Each row was made from one small tree. Brackets hold a mark, then the marks that hang from it, in the order of their numbers. Every link used is in the known rows. Write each row's tree.
Known rows
(Q_163 (Q_286 Q_294) Q_565): [-0.12 -0.02  0.01 -0.09 -0.09  0.09  0.01 -0.01 -0.05 -0.01  0.04 -0.17
  0.10  0.22 -0.07  0.03  0.03  0.00  0.08 -0.12 -0.21 -0.08  0.01]
(Q_952 Q_565): [-0.12  0.03 -0.07  0.18 -0.01  0.04 -0.02  0.04  0.00  0.18 -0.04  0.22
 -0.05 -0.15 -0.03  0.08  0.03  0.10  0.17 -0.01  0.08 -0.15  0.01]
(Q_654 Q_163): [-0.08  0.03 -0.02  0.04  0.04 -0.07  0.22  0.01 -0.09  0.11 -0.05 -0.07
 -0.11  0.04 -0.01 -0.02  0.00 -0.04 -0.05  0.01  0.15 -0.12 -0.16]
(Q_828 (Q_294 Q_654)): [ 0.11  0.01 -0.08  0.11 -0.11  0.00 -0.05 -0.06 -0.10  0.19 -0.06  0.02
  0.12 -0.05  0.01  0.05 -0.08  0.02 -0.09  0.11 -0.01 -0.12 -0.17]
(Q_654 Q_163 Q_294): [ 0.06  0.12 -0.02  0.00  0.00  0.05  0.40 -0.04 -0.14  0.16 -0.02 -0.12
 -0.06  0.14 -0.04 -0.04 -0.10 -0.07  0.04  0.12  0.17 -0.05 -0.23]
(Q_294 Q_654): [-0.16 -0.02 -0.04  0.17 -0.06 -0.06 -0.08 -0.01 -0.03  0.24 -0.08  0.06
  0.08 -0.12 -0.02  0.07 -0.02  0.06  0.00  0.06  0.03 -0.15 -0.22]
(Q_294 (Q_654 Q_163)): [-0.19  0.00 -0.02  0.10 -0.06 -0.10  0.06 -0.01 -0.08  0.13 -0.06 -0.12
 -0.01  0.02 -0.02  0.02 -0.03  0.02 -0.09  0.05  0.10 -0.08 -0.29]
(Q_952 Q_565 (Q_883 (Q_163 Q_286 Q_828))): [ 0.13 -0.02 -0.03  0.12  0.05  0.11 -0.17  0.12  0.13 -0.25  0.02  0.15
 -0.29 -0.21 -0.05 -0.04 -0.01  0.15  0.13 -0.19 -0.19  0.08  0.13]
(Q_654 (Q_163 Q_286) Q_294): [ 0.13  0.15  0.00 -0.09  0.00  0.05  0.37 -0.07 -0.19  0.06 -0.03 -0.21
 -0.11  0.22 -0.05 -0.13 -0.15 -0.06  0.05  0.06 -0.05 -0.02 -0.28]
(Q_482 Q_163): [-0.10 -0.04 -0.01  0.05  0.04 -0.15 -0.05  0.00  0.03  0.15  0.03  0.15
 -0.06 -0.32  0.00 -0.04  0.00 -0.07  0.00  0.05  0.08 -0.18 -0.12]
(Q_521 (Q_883 Q_952)): [-0.03 -0.10 -0.01 -0.01  0.06 -0.07 -0.02  0.12 -0.08  0.06  0.09  0.24
 -0.08 -0.10 -0.16 -0.04 -0.01 -0.08  0.00  0.04  0.15 -0.22  0.03]
(Q_294 (Q_654 (Q_163 Q_286 Q_565 Q_828))): [-0.11  0.02  0.03  0.01 -0.05  0.01  0.01 -0.05  0.01 -0.07 -0.09 -0.45
 -0.05  0.31 -0.02 -0.05 -0.05  0.06 -0.01 -0.12 -0.20  0.18 -0.23]
(Q_883 (Q_163 Q_828)): [ 0.05 -0.04  0.00  0.08  0.13  0.02  0.04  0.05  0.14  0.02 -0.08  0.25
  0.02 -0.21  0.07 -0.03  0.04  0.03 -0.04 -0.03  0.07  0.03  0.03]
(Q_286 Q_163 Q_294): [-0.04 -0.03 -0.01 -0.13 -0.04 -0.05 -0.04  0.10  0.05 -0.01  0.12 -0.09
  0.10 -0.15 -0.04  0.09  0.08 -0.02 -0.04  0.04  0.06 -0.09  0.06]
(Q_482 (Q_163 Q_286 Q_565 Q_654)): [-0.16  0.06  0.05 -0.02 -0.06 -0.08 -0.12 -0.09 -0.01  0.04  0.00 -0.13
 -0.02 -0.05  0.04 -0.02  0.05 -0.02  0.08  0.00 -0.10  0.01  0.03]
(Q_286 (Q_163 Q_565 Q_828) (Q_294 Q_654)): [-0.15 -0.07  0.03 -0.06 -0.13  0.03 -0.22  0.06  0.21 -0.07  0.10 -0.36
  0.21  0.04 -0.03  0.16  0.08  0.06  0.01 -0.04 -0.09  0.17  0.05]
(Q_828 (Q_294 (Q_654 (Q_163 Q_565)))): [ 0.02  0.06 -0.05 -0.01 -0.12  0.03  0.10 -0.10 -0.12  0.02 -0.05 -0.27
 -0.01  0.34  0.01  0.04 -0.06 -0.02 -0.08  0.08  0.02  0.03 -0.15]
(Q_828 Q_294): [ 0.21  0.05 -0.08  0.05  0.00  0.03  0.10 -0.02 -0.10  0.18 -0.05  0.04
  0.01 -0.04  0.02  0.02 -0.04 -0.04 -0.05  0.07  0.05 -0.16 -0.05]
(Q_883 Q_163): [-0.01  0.01  0.00  0.01  0.07 -0.01  0.06  0.02  0.01  0.08 -0.07  0.39
 -0.03 -0.18  0.06 -0.03  0.04 -0.01 -0.04  0.05  0.12 -0.13  0.01]
(Q_952 Q_565 (Q_883 Q_163)): [ 0.00  0.01 -0.06  0.13  0.00  0.06 -0.11  0.11  0.06 -0.08  0.05  0.37
 -0.30 -0.25 -0.06  0.06  0.03  0.12  0.16 -0.04  0.09 -0.10  0.17]
(Q_482 (Q_163 Q_654)): [-0.17 -0.01  0.01  0.13 -0.01 -0.16 -0.11 -0.03  0.02  0.20  0.02  0.07
  0.05 -0.36  0.04  0.04  0.05 -0.01 -0.02  0.09  0.16 -0.09  0.00]
(Q_883 Q_952): [-0.01 -0.06  0.00  0.01  0.07 -0.13  0.04  0.00 -0.02  0.10  0.00  0.27
  0.01 -0.07  0.06  0.05  0.00 -0.04 -0.01  0.04  0.16 -0.18 -0.01]
(Q_521 (Q_883 (Q_163 Q_286) (Q_952 Q_565))): [ 0.02 -0.05 -0.01 -0.12  0.06 -0.01 -0.16  0.12 -0.08 -0.28  0.11  0.54
 -0.17 -0.11 -0.12 -0.14 -0.01  0.00  0.04 -0.03 -0.04 -0.09  0.19]
(Q_883 (Q_163 (Q_654 Q_294)) Q_952): [ 0.11  0.07  0.03 -0.03  0.02 -0.01  0.13 -0.09 -0.04  0.04  0.02  0.42
  0.18 -0.06  0.15  0.06 -0.02 -0.04  0.00  0.22  0.29  0.04  0.16]

Write each row's tree
[ 0.05  0.00 -0.01 -0.10  0.06 -0.05 -0.12  0.00 -0.03 -0.24  0.02  0.56
 -0.06 -0.09  0.10 -0.05  0.01  0.05  0.04 -0.02 -0.04 -0.04  0.16]
(Q_883 (Q_163 Q_286) (Q_952 Q_565))
[ 0.05 -0.07  0.06 -0.08  0.11  0.01  0.00  0.00  0.18 -0.14 -0.02  0.31
  0.02  0.07  0.14  0.03  0.06 -0.02  0.01 -0.03  0.11  0.12  0.21]
(Q_883 (Q_163 Q_565 Q_828) Q_952)
[-0.14  0.00  0.00 -0.15 -0.06  0.04  0.16 -0.02 -0.11 -0.14  0.05 -0.34
 -0.01  0.38 -0.07 -0.02  0.01 -0.05 -0.02 -0.13 -0.15 -0.02 -0.06]
(Q_654 (Q_163 (Q_286 Q_294) Q_565))
[-0.17 -0.02  0.05  0.15  0.00 -0.04 -0.12 -0.04  0.18  0.11  0.00 -0.17
  0.07 -0.16  0.06  0.07  0.09  0.01  0.07 -0.02  0.07  0.13  0.10]
(Q_482 (Q_163 Q_565 Q_654 Q_828))
[ 0.28  0.06 -0.02 -0.03  0.01  0.18  0.06 -0.06  0.01 -0.03 -0.08 -0.29
 -0.01  0.25  0.02 -0.03 -0.06  0.00  0.03 -0.10 -0.25  0.11  0.02]
(Q_163 Q_286 Q_565 (Q_828 Q_294))
[ 0.12 -0.05  0.07 -0.17  0.13  0.02 -0.03 -0.02  0.12 -0.26 -0.03  0.21
 -0.02  0.15  0.13 -0.06  0.03 -0.01  0.00 -0.10 -0.11  0.15  0.15]
(Q_883 (Q_163 Q_286 Q_565 Q_828) Q_952)
[ 0.08  0.03 -0.08  0.05 -0.07 -0.05  0.09 -0.07 -0.16  0.05 -0.05 -0.17
  0.01  0.10  0.01  0.01 -0.10 -0.02 -0.18  0.11  0.05 -0.04 -0.24]
(Q_828 (Q_294 (Q_654 Q_163)))
[ 0.08 -0.16  0.03 -0.03  0.16 -0.04 -0.06  0.16  0.08 -0.15  0.09  0.38
 -0.04 -0.19 -0.08 -0.10  0.02 -0.06 -0.10 -0.02  0.12 -0.01  0.14]
(Q_521 (Q_883 (Q_163 Q_828) Q_952))
[ 0.02 -0.05  0.07 -0.27  0.07  0.02 -0.05  0.06 -0.08 -0.26  0.07  0.32
 -0.18  0.14 -0.11 -0.14  0.01 -0.09  0.02 -0.03 -0.06 -0.03  0.18]
(Q_521 (Q_883 (Q_163 Q_286 Q_565) Q_952))
[-0.09  0.13  0.05 -0.07 -0.06 -0.01 -0.05  0.00  0.07  0.10 -0.02 -0.19
  0.00  0.02  0.05  0.15  0.15  0.06  0.12  0.10  0.18  0.06  0.22]
(Q_286 (Q_163 Q_565 Q_654))
[-0.24 -0.03  0.05 -0.05 -0.12 -0.06 -0.17 -0.06 -0.01 -0.05  0.13 -0.20
  0.18 -0.03  0.00  0.04  0.07 -0.04  0.01 -0.06 -0.15  0.02  0.09]
(Q_482 (Q_163 (Q_286 Q_294) Q_565 Q_654))
[ 0.13 -0.07 -0.04  0.13 -0.03 -0.08 -0.21 -0.05  0.09  0.06  0.03 -0.08
  0.12 -0.28  0.04 -0.03 -0.10 -0.03 -0.16  0.06 -0.09  0.03 -0.19]
(Q_482 (Q_163 (Q_828 (Q_294 Q_654))))
[ 0.19  0.10  0.02 -0.03  0.07  0.09  0.35 -0.04 -0.06  0.01 -0.04 -0.36
 -0.06  0.19 -0.04 -0.14 -0.15 -0.02  0.02 -0.02 -0.11  0.13 -0.27]
(Q_654 (Q_163 Q_286 Q_828) Q_294)
[ 0.00  0.00  0.01  0.01  0.00  0.08 -0.02  0.06  0.06 -0.06  0.00  0.16
 -0.31  0.01 -0.04  0.07  0.06  0.03  0.15 -0.04  0.06 -0.07  0.16]
(Q_952 (Q_883 (Q_163 Q_565)))
[-0.11  0.04 -0.01 -0.01 -0.05 -0.10  0.03 -0.05 -0.15  0.01 -0.08 -0.21
 -0.07  0.09 -0.04 -0.07 -0.08  0.02 -0.10 -0.01 -0.12 -0.05 -0.34]
(Q_294 (Q_654 (Q_163 Q_286)))
[ 0.13  0.04 -0.03  0.15 -0.03  0.15  0.04 -0.08  0.05  0.15 -0.08 -0.26
  0.16  0.12  0.07  0.14  0.05  0.06  0.02  0.01  0.05  0.15  0.19]
(Q_163 Q_565 Q_654 (Q_828 Q_294))
[ 0.25  0.07 -0.01 -0.10  0.03  0.13  0.21 -0.08 -0.05 -0.15 -0.07 -0.46
 -0.09  0.40  0.01 -0.08 -0.07 -0.02 -0.06 -0.10 -0.19  0.17 -0.05]
(Q_654 (Q_163 Q_286 Q_565 (Q_828 Q_294)))
[ 0.17  0.03 -0.03  0.02 -0.08  0.14 -0.09 -0.08  0.01 -0.02 -0.10 -0.32
  0.08  0.23  0.01  0.00 -0.09  0.05 -0.02 -0.05 -0.32  0.14 -0.11]
(Q_163 Q_286 Q_565 (Q_828 (Q_294 Q_654)))
[ 0.11  0.18  0.06 -0.03 -0.06  0.15  0.11 -0.01  0.17  0.12  0.01 -0.37
  0.10  0.10  0.04  0.14  0.04  0.04  0.20  0.13  0.13  0.28  0.17]
(Q_286 (Q_163 Q_565 (Q_654 Q_294) Q_828))
[-0.09 -0.08 -0.05  0.07  0.00 -0.01 -0.12  0.14 -0.06  0.01  0.12  0.35
 -0.11 -0.12 -0.17  0.00  0.00  0.00  0.13  0.01  0.14 -0.19  0.14]
(Q_521 (Q_883 (Q_952 Q_565)))
[-0.27 -0.11  0.02 -0.08 -0.18 -0.08 -0.29 -0.06  0.00 -0.10  0.13 -0.18
  0.15  0.00 -0.05 -0.02 -0.02 -0.04 -0.02 -0.05 -0.31 -0.05 -0.15]
(Q_482 (Q_163 (Q_286 (Q_294 Q_654)) Q_565))
[-0.05 -0.07  0.05 -0.17  0.06  0.02 -0.03  0.09 -0.02 -0.13  0.09  0.41
 -0.12  0.06 -0.10 -0.05  0.06 -0.10  0.03  0.04  0.15 -0.08  0.22]
(Q_521 (Q_883 (Q_163 Q_565) Q_952))
[ 0.17  0.14  0.04  0.03  0.00  0.07  0.11  0.02  0.12  0.16  0.01 -0.28
  0.11 -0.14  0.03  0.10  0.01  0.04  0.09  0.15  0.16  0.22  0.07]
(Q_286 (Q_163 (Q_654 Q_294) Q_828))
[-0.02  0.03  0.08 -0.15  0.02 -0.02 -0.06 -0.09 -0.02 -0.17 -0.04  0.26
  0.04  0.13  0.16  0.02  0.08  0.01  0.01  0.02  0.04  0.08  0.26]
(Q_883 (Q_163 Q_286 Q_565 Q_654) Q_952)
[ 0.00  0.02  0.01  0.18  0.04  0.02 -0.03 -0.02  0.03  0.13 -0.10 -0.20
  0.09 -0.11  0.03  0.01  0.03  0.11 -0.01 -0.09 -0.10  0.10  0.00]
(Q_163 Q_286 Q_654 Q_828)
[-0.05 -0.02  0.01  0.08  0.00 -0.06  0.01 -0.01 -0.01 -0.04 -0.09 -0.34
 -0.02  0.07 -0.02 -0.09 -0.08  0.07 -0.12 -0.09 -0.18  0.11 -0.32]
(Q_294 (Q_654 (Q_163 Q_286 Q_828)))
[-0.12 -0.13  0.02  0.07 -0.03 -0.10 -0.22 -0.01  0.09 -0.06  0.12 -0.24
  0.24 -0.28  0.00 -0.02  0.04  0.00 -0.12 -0.11 -0.18  0.10  0.02]
(Q_482 (Q_163 (Q_286 Q_294) Q_654 Q_828))
[ 0.18  0.06 -0.04  0.00  0.03  0.11  0.23 -0.04  0.00 -0.05 -0.06 -0.35
 -0.03  0.32  0.02  0.00 -0.03 -0.04 -0.06 -0.04  0.03  0.13  0.00]
(Q_654 (Q_163 Q_565 (Q_828 Q_294)))
[ 0.10 -0.12  0.03 -0.02  0.16 -0.07 -0.01  0.04  0.15 -0.10 -0.01  0.41
  0.06 -0.15  0.14 -0.01  0.03 -0.02 -0.11 -0.01  0.14  0.04  0.12]
(Q_883 (Q_163 Q_828) Q_952)
[-0.13 -0.03 -0.02  0.07 -0.08 -0.01 -0.06 -0.02 -0.10  0.08  0.02 -0.14
  0.23 -0.06 -0.03  0.07  0.05  0.05 -0.05 -0.06 -0.09 -0.06  0.03]
(Q_163 (Q_286 Q_294) Q_654)
[ 0.01 -0.11  0.02 -0.11  0.12 -0.06 -0.03  0.13 -0.04 -0.11  0.09  0.52
 -0.10 -0.16 -0.09 -0.08  0.02 -0.10 -0.08  0.06  0.18 -0.15  0.13]
(Q_521 (Q_883 Q_163 Q_952))
